What can hang from each mark
E: C M
R: C M
M: A B Q R U
S: A
U: M
C: R
A: M S

(in the rows, 128 means zero)
Known rows, with every way that one mark hangs from another
C[R[M[A Q U]]]: [159 166  58 165 116 128 133  83 107 146 126 156 103 129  84 124 141 129
 174 160  67]
C[R]: [137 140  99 167 108 148 129 121 122 137 133 161 123 122  92 130 126 145
 159 151  99]
U[M[A[S] B R]]: [145 151 122 157  92 165 134 100 142 161  96 146 118 136  69 135 182 122
 147  98  95]
C[R[M[B Q]]]: [156 144  67 169 133 152 135  91 111 147 133 144 115 127 102 102 148 143
 154 170  78]
S[A]: [127 141 115 147 102 158 142 116 125 147 105 171 131 122  95 121 127 134
 161  99 102]
E[C[R] M[B Q U]]: [156 192  34 152 123 153 155  91 107 152 128 130 105 137  47 115 123 154
 149 159  76]
A[M[B R U] S]: [151 155  81 159 128 155 136  79 139 164  84 140  99 135  55 137 146 150
 148 119  92]
U[M[A[S] B R[C]]]: [147 136 102 149  92 157 130  98 132 179  93 149 107 135  55 139 196 125
 153  75  87]
U[M]: [142 129 123 144  76 165 142 122 133 140 114 161 140 124  84 132 133 143
 148 110 113]
E[M[A]]: [139 162  94 143  85 150 144 122 127 145 135 161 132 121  72 136 107 143
 153  91 105]
A[M[R[C] U]]: [160 124  49 154 114 134 141  91 113 164  98 152  91 130  24 145 122 153
 157 111  87]
A[M]: [140 133 108 143 103 153 140 113 140 141 118 160 129 120  70 137 116 156
 146  98 108]
M[B]: [137 146 109 156 105 158 138 109 120 149 111 149 123 129 108 114 139 149
 150 134  99]
A[M[R[C] U] S]: [149 133  65 151 117 143 126  84 131 180  92 152  94 126  27 151 139 151
 158  83  93]
E[C[R]]: [139 154 109 159  96 145 130 122 113 148 143 153 119 128  65 127 129 138
 150 127  97]
C[R[M[A B U]]]: [167 163  90 167 117 129 140  92 103 149 115 153 100 141 103 116 157 128
 163 158  73]
M[A U]: [141 167 101 152  89 134 137 102 116 150 105 161 112 131  90 137 129 134
 170 126  89]
R[C M]: [155 112  92 151  96 141 128 109 102 173 132 163 119 119  82 119 128 142
 154  90 100]
A[S]: [121 149 125 151  96 164 117 110 140 163 115 159 133 117  99 133 133 145
 157  95 114]

Rows
[146 162  85 151  97 153 141 128 117 146 156 150 126 125  46 129 102 147
 140 114 105] => E[C[R] M]
[134 183 112 150 103 148 129  88 132 169  87 151 109 135 105 131 169 134
 166 112  87] => M[A[S] B U]
[146 184  95 151  99 158 136 101 127 177 128 135 111 136  34 127 142 129
 136  71  95] => E[C M[A[S] B R]]
[163 157  51 170 135 144 139  78 102 148 116 141 102 134  97 105 144 144
 162 188  70] => C[R[M[B Q U]]]
[144 135  37 165 127 150 136  85 104 172 108 135  97 129  61 114 149 145
 159 142  71] => M[B Q R[C]]
[161 173  85 159 114 137 137  91 106 159 142 141 107 136  72 104 167 122
 151 131  65] => E[C[R[M[A B Q]]]]
[150 176  46 169 121 138 145  72 106 155  95 134  89 140  70 122 147 131
 169 167  60] => M[A B Q R U]
[144 174  99 153 101 139 146  95 114 152  94 150 106 140 103 125 151 136
 165 139  81] => M[A B U]
[155 136  49 167 118 138 140  87  93 173  92 140  86 140  62 122 141 144
 162 147  77] => M[B R[C] U]
[155 132  43 158 118 154 145 107 104 169 121 140 106 130  46 122 122 152
 144 114  94] => E[M[B R[C]]]
[143 138  47 150 137 161 128  74 140 182  96 137  98 124  37 132 166 154
 151  94  80] => A[M[B Q R[C]] S]
[146 150 129 142  80 159 150 113 133 143 102 154 129 136  93 126 172 131
 149 107  94] => U[M[A B]]
[151 152  77 166 113 137 129  97 116 144 142 159 117 122  89 122 144 126
 166 142  76] => C[R[M[A Q]]]
[163 157  49 148 116 130 142  71  95 180 103 147  93 135  84 111 166 135
 171 120  61] => R[C M[A B Q U]]
[139 185  61 165 123 148 129  65 125 171  85 134  93 136  75 128 165 129
 171 143  67] => M[A[S] B Q R U]
